In the rows, zero is written as 128.
Known rows, with every way that one mark hangs from another
A{H{P{F}}}: [163 138 138 143 124 110  78  93 127 119 153  97 152  84 114 112 125 157
  90 138 116 128 132  87 140 135 126  95 135 139 136  96 141 134 153  89
 119 112]
W{X}: [127 119 137 135 128 136 141 124 134 144 128 134 138 122 131 137 149 142
 150 111 143 116 132 126 132 139 117 129 137 126 125 142 128 140 115 124
 126  83]
T{B}: [132 125 135 126 122 151 118 123 142 126 128 150 116 141 117 118 117 126
 144 137 156 135 123 152 137 132 132 124 113 142 100 117  91 129 149 122
 140 132]
N{F{D} K}: [136 130  89  89 132  79 159  66 159 121 105 121 137 115 128 102 121 111
 137 107 116  99 147 123 139 141 105 134 132 119 158 127  66 115 138  83
 167  68]
P{F{N} G H}: [169 211 133 118 138 102 116 133 141  88 105  56  91 177  89 151 138 166
  96 149 138 129  77  75 137 157  87  95 107 159 131 107  99 140 177  86
 143  84]
B{P}: [111 123 131 143 124 152 124 122 127 141 111 119 125 103 138 121 146 139
 117 116 125 126 128 158 137 126 139 135 113 145 128 137 126 115 128 122
 132 157]
U{P{F H R}}: [168 187 142 105 145 129  86 117 136 101 120  44 106 153  87 150 141 188
  85 166  78 139  75  77 146 162  75  82 137 146  89 100 162 134 176 110
 133  70]
R{P{B E H}}: [212 198 128 111 113 176 101  81  92 109 102 128  67 112 159 139 103 145
 152 155  96 187  82  70 169 130 115  90 159 121 153  88 162 141 105 124
 105  92]
B{P{F{D} L}}: [136 150 109 121 158 126 114  68 167 118 109  76 155 134 147  95 153 141
 108 155 128 114 118 132 130 142 125 124 117 186 115  89 110 130 165  68
 125 126]
B{P{E G L}}: [182 167 140 131 140 153 142 105 128 147 113  94 116 123 140 119 150 160
 120 125 110 151  85 110 164 146 123 126 124 189 126 111 133 113 149  95
 129 150]
F{N P{H R}}: [164 181 143  98 121  88 153 102 175  99 113 125 128 127 119 150 155 135
 110 180 142 164  83  75 122 150 109 126 132 165  97 106  91 137 155 104
 150  84]
J{H{P{F{N}}}}: [158 165 128 147 118 142  96  91 116 124 129  81 131  90 113 128 159 142
  87 139 140 113 144  92 145 138 134 104 110 150 157 132 117 145 165  97
 162  95]
N{F{P{B H}}}: [161 157 120 105 154 123 151  75 150 109 101 113  85 119 153 146 122 135
 103 145 107 148  98  97 134 148 119 124 154  88 162  84 102 139 160  90
 133 107]
T{B{P{R}}}: [124 130 145 118 108 157 119 114 149 136 112 126 122 112 123 116 155 155
 121 141 128 150  99 149 150 130 126 112 101 163  90 116  91 126 164 107
 149 141]
P{E F{N} H L R}: [222 225 142  80 147  96 117  77 158  96 143  63 141 163 119 128 145 172
  88 191 102 171  69  33 154 159  85  70 153 195  94  82 134 138 187  78
 132  68]
M{A{H{P{L}}}}: [215 135 148 146 137 110 123  85 124 107 159 116 190  83 119  97 122 114
  96 137 124 102 142  78 134 128 143 146 128 219 118  86 145 133 125  97
 126  82]
Q{P{B F{D} L R}}: [185 182 120  83 162 111 126  72 155 104 122  54 156 159 149 110 161 174
 115 174  84 153  76  34 132 154 109  66 157 176 115  55 134 149 166  54
 133  66]
J{H{A P{B G}}}: [198 166 143 137 127 178 133 121 109 140 118  89  95  87 146 146 166 155
 119 131 126 157  98  86 171 140 142 112 102  87 189  77 153 155 139  73
 131 113]
U{P{B}}: [165 148 125 138 148 158 121 111 119 141  90 104  95 103 119 167 120 146
 138 119 109 131 104 115 145 141 119 133 143 145 124 137 157 116 133 134
 121 120]
N{F{D{X} P{E R}}}: [164 137 105  64 119 118 157  16 185 127 107 145 145  66 142 132 181 151
  85 152 113 133 101  87 146 138 112 100 182 136 117  94  92 115 164  77
 147 141]
K{N}: [151 123 124 114 123 107 120 107 141 116 160 121 120 124 130 137 134 117
 120 140 124 127 135 119 142 117 117 103 134 121 133 129 113 139 128 129
 124 147]
R{P}: [145 136 124 128  98 145  95 117 119 115 122 139 101 118 142 123 118 129
 147 126 119 138 134 118 135 112 119 130 126 135 140 122 126 141 104 126
 135 108]
U{P{L}}: [167 139 138 144 158 144 121 112 138 129 125  97 133 137 112 140 122 141
 133 134 114 124 123 125 134 153 114 150 135 195  94 123 156 113 140 120
 132 112]
J{H}: [118 139 123 146 120 157 127 116 103 125 126 113 123 107 119 129 146 120
 124 139 128 117 145 129 139 130 150 131 124 106 152 132 128 137 129 137
 129 118]
X{W}: [135 143 121 128 130 142 135 145 133 128 103 139 138 178 129 130 113 147
 130 130 123 126 110 133 135 144 127 162 115 143 156 142 124 129 141 113
 129 103]
P{F{D{X}} G L R}: [180 176 115  92 146 121 124  85 171  95 104  52 148 168 114 134 195 187
 115 162 102 125  57  48 145 160  94  85 132 211 107  62 117 152 195  24
 124 109]
E{P{B F G L R}}: [183 192 134 102 156  98 116 104 137 124 105  13  99 200 139 138 161 179
 118 140  62 155  51  35 160 130  92  86 138 166 135  80 140 160 201  37
 134  74]
T{B{P{H L R}}}: [163 165 162 123 138 157 123 108 154 106 120  98 130 164 129 107 147 162
 124 181 119 170  71 128 155 160 115 112 103 208  82  68 112 140 177  79
 136 113]
F{D N{K} P{L R}}: [186 166 106  72 128  46 184  53 222 108 101 132 177 122 130 114 154 107
 168 159 149 148 103  62 125 160 114 161 126 230  95 114  40 124 151  51
 172  46]
H{P}: [153 121 141 140 124 135 119 122 111 139 135 129 139 110 143 119 135 137
 119 122 122 139 127 113 138 132 129 118 120 147 141 116 149 139 130 116
 143 126]
F{D P{E G L R}}: [209 180 120  75 136  90 179  60 187 124 114 119 145 126 140 120 175 146
 133 181 128 175  56  45 141 155 104 124 150 191  95  68  92 139 168  76
 135 101]
B{P{G}}: [124 142 135 146 122 149 135 142 124 138  96  96 102 118 124 135 155 155
 117 107 123 126  98 138 145 136 126 132  98 149 139 129 114 121 144 106
 138 154]
P{B R}: [160 153 128 105 129 124 138 115 128 130 108 106 119 117 142 148 148 152
 130 142  96 160  79  69 144 127 117 100 144 128 138 108 136 146 150 108
 122 109]
A{H{P}}: [162 122 144 161 116 115 112 101 117 129 146 133 160  70 122 121 121 136
 113 136 129 136 134 103 142 131 138 118 137 150 139 106 143 127 125 111
 120 121]
U{P{H L}}: [179 168 150 143 167 147 119 116 129 105 122  81 125 163 110 142 114 149
 130 159 108 137 101 117 138 171 105 138 135 193  96  96 171 122 142 115
 121  90]
B{P{E H L R}}: [189 185 154 108 137 146 135  89 131 122 128  88 140 131 147 114 154 169
 101 176  83 183  66  85 165 155 113  98 142 187 104  81 164 124 156  96
 118 114]
M{A}: [158 134 125 114 128 126 134 125 123 113 130 125 138 118 116 114 130 106
 105 118 131  88 139 116 121 112 129 143 119 153 112 133 119 128 116 140
 137  99]
Q{P{B E F{D}}}: [179 186 107  87 147 139 115  59 132 126 116  92 126 116 148 109 134 163
 113 148 108 145  93  67 146 143 123  57 174 122 125  90 139 120 137 101
 126 100]
A{H{P{L}}}: [188 131 152 162 135 112 118  89 127 124 157 120 179  95 132 109 121 136
 121 146 122 144 132  91 141 143 141 131 138 192 132  82 153 133 139  83
 117 112]
P{B F R}: [164 169 122  90 137 116 108 103 138 122 115  69 112 133 134 140 150 169
 106 144  81 151  74  55 147 131 109  74 142 115 135  99 134 155 178  86
 119 104]
H{A P}: [170 121 155 117 124 139 118 126 146 142 159 134 143 103 156 115 139 141
 109 130 137 156 133 131 141 129 128 119 110 109 138  91 157 135 121  90
 139 130]

Rows
[217 181 125  95 169 126 158  37 154 115 122 111 102 127 170 128 117 140
 106 161  94 173  84  73 155 162 119 117 180 129 148  63 123 131 166  78
 120 105]
N{F{P{B E H L}}}
[209 168 149 138 115 110 134 107 114 130 111  90 128  74 119 155 153 179
 120 139  99 169  56  20 166 140 111  88 138 158 160  77 142 152 163  74
 119  98]
A{H{P{B G R}}}
[194 187 121  74 131 124 109  79 133 134 123  81 108 112 139 135 147 178
  99 146  76 172  65  40 166 131 105  55 168 109 129 102 147 141 174  98
 112 111]
P{B E F R}
[160 139 120  82 135  98 156  68 170 131 110 117 107  94 153 144 155 144
  96 136  92 151  94  75 136 131 111 116 155  98 150  98  90 144 174  86
 148 111]
N{F{P{B R}}}
[159 181 107 117 133 143 160  84 186  86  51 159 153 164 121 161 148 139
 133 177 178 119  80 119 126 175 135 172 128 212 127 117  81 117 145  62
 135  98]
F{D{X{W}} N P{H}}
[155 155 154 145 149 176 118 109 142 109 118 110 121 164 133 107 123 143
 134 165 139 150  96 164 150 160 133 129 101 198  93  79 110 128 159  89
 130 130]
T{B{P{H L}}}
[157 167 108  97 124  84 113 106 159 114 115  92 124 140 102 124 121 131
 138 102 125 114 133  97 142 145 112 117 115 162 123 162  76 114 153  79
 162  70]
P{F{N{K}}}
[191 173 128 114  93 152 107 112 108 126 116 126  74 113 130 130 126 151
 141 121 112 159  97  84 162 120 103 109 134 139 146 114 127 134 119 126
 133 114]
R{P{E G}}
[184 177 139  91 111 117 145 120 129 137 123 103 108 123 115 139 157 174
 112 139  99 167  65  58 161 136  92  86 139 139 121 113 130 132 157 117
 135 112]
P{E G R}
[150 150 132  98 110  83 155  99 187 123 116 141 139 101 122 147 163 129
 116 153 152 151 108  86 118 131 119 138 129 167  98 132  75 130 154 105
 163 107]
F{N P{R}}
[161 132 150 134 116 168 117 112 119 138 158 120 140  82 146 116 156 133
 103 142 136 144 152 131 152 132 152 126 106  85 160  95 160 142 121  97
 138 119]
J{H{A P}}
[123 159 122 131 126 128 100 102 154 128 106  87 121 107 118 130 151 148
  88 121 141 110 131 140 133 128 124 116 105 169 121 149  94 114 160  96
 152 139]
B{P{F{N}}}
[184 157 155  98 158 126 143 108 193  99 156 124 136 157 158 119 135 126
 125 181 139 175 107 125 124 162 129 150 124 126 101  49 132 136 131  65
 116 110]
F{P{H{A} L}}
[156 117  90  89 129 121 148  37 201 102 106 151 143 135 144 144 155 134
  96 148 132  91 121 134 143 143 119 148 149 140 167 117  57 130 163  57
 142 142]
K{N{F{D{X{W}} P}}}
[238 204 135 114 135 169 109  70 102 102 112 114  89 137 172 128 104 146
 157 167  92 193  76  60 171 144 117 101 164 163 147  66 169 148 119 100
  98  86]
R{P{B E H L}}
[144 119  95  94 132  78 139  47 165 109 145 118 132 107 136 123 138 106
  91 151 132  97 150 127 137 115  91 102 142 103 158 109  75 139 149 105
 144 126]
K{N{F{D}}}
[219 146 141 130 110 126 117  73 105 126 154 141 167  40 116 101 119 123
  83 131 125 115 138  75 154 115 140 115 150 169 117 112 149 113 110 134
 127  97]
M{A{H{P{E}}}}
[198 169 119 110 104 166 104  80 103 132 105 144  79  87 165 135 110 140
 154 126 104 173 103  80 164 112 126 104 160 123 156 113 147 135 105 127
 114 115]
R{P{B E}}
[173 160 120  86 132  95 168  87 165 128  95  91  79 113 138 156 165 163
  98 127  92 151  67  53 143 139  96 115 141 104 162  89  77 150 189  71
 155 108]
N{F{P{B G R}}}
[173 190 159 125 141 133 144 130 134 106 106  53 121 169 127 133 170 181
 113 164  88 165  47  81 154 164  98 115 103 200 120  68 136 144 172  68
 130 105]
B{P{G H L R}}
[192 194 149 105 148 146 141 144 135 109 110  87  79 154 138 158 133 161
 131 147 123 172  60  91 154 153 108 104 112  86 153  61 147 144 136  75
 108 105]
P{B G H{A}}
[180 128 165  91 114 122 121 125 156 138 160 119 153  99 151 118 162 159
  95 147 112 175 110  95 146 128 109 102 113 115 129  77 159 143 138  82
 146 112]
H{A P{R}}
[173 150 152 137 116 167 128 132 117 136 142  96 115  96 129 131 170 149
 108 132 135 143 122 110 161 142 134 122  90  93 170  86 146 147 138  85
 145 117]
J{H{A P{G}}}
[202 178 120  68 128 102 168  61 159 142 102 104  77  89 144 152 161 168
  92 130  83 171  56  39 164 139  96  97 165 101 156  90  90 137 189  82
 148 113]
N{F{P{B E G R}}}
[146 154 137 101 146  89  98  98 149 122 142  45 140 191 137 110 151 156
 101 152  72 142 104  79 138 122 102  95 138 166 106  98 145 147 181  61
 144  76]
E{P{F L R}}
[234 158 140 125 149 153 133  71 108 151 130 118 136 101 177 121 127 148
 135 135 101 180  89  62 167 144 136 102 159 180 149  86 177 139 144  91
 119 125]
H{P{B E L}}
[240 177 162 126 119 102 134  82 127 132 153  94 162  89 118 121 149 181
 105 158  95 180  69  18 173 150 104  91 150 203 128  65 156 137 166  72
 123 101]
A{H{P{E G L R}}}
[175 204 140 100 150 112 101 100 157 112 113  57  94 167 142 148 127 143
 101 154 127 152 100 103 148 125 108  89 129 103 132  94 140 132 151  55
 134  73]
E{P{B F{N} H{A}}}
[203 198 116  70 135 118 167  46 164 113  89 132 121  98 159 135 154 139
 131 203 122 195  41  42 149 152 116  95 174 130 115  63 119 142 146 100
 110  88]
F{D P{B E H R}}
[237 174 145 122 115 108 138 101 109 112 111  85 135  65 108 140 152 158
  92 130 100 129  67  11 160 125 115 103 126 184 146  82 135 153 149  88
 131  69]
M{A{H{P{B G R}}}}
[164 156 120 119 137 129 156 116 146 130  89 118  81 121 139 157 145 141
 147 124 131 151  72  83 136 142 133 140 130 125 145 107  95 140 149  95
 128 132]
F{P{B G}}
[174 185 162  79 155  93  97 109 173 101 163  33 135 210 142 110 147 165
  88 185  76 171  88  86 146 135  87  86 130 125 100  46 171 151 170  32
 129  58]
E{P{F H{A} L R}}
[168 155 133 125 126 111  97 101 140 125 132  96 136 115 124 128 143 150
  90 127 139 125 127  94 133 136 113 102 114 170 133 126 116 136 165  89
 160 110]
H{P{F{N}}}
[131 154 134 128 126 164  90 128 148 126 105  78  79 148 101 117 147 172
 110 119 139 121  89 150 156 143 116 105  84 155 107 110  71 130 190  80
 149 151]
T{B{P{F G}}}
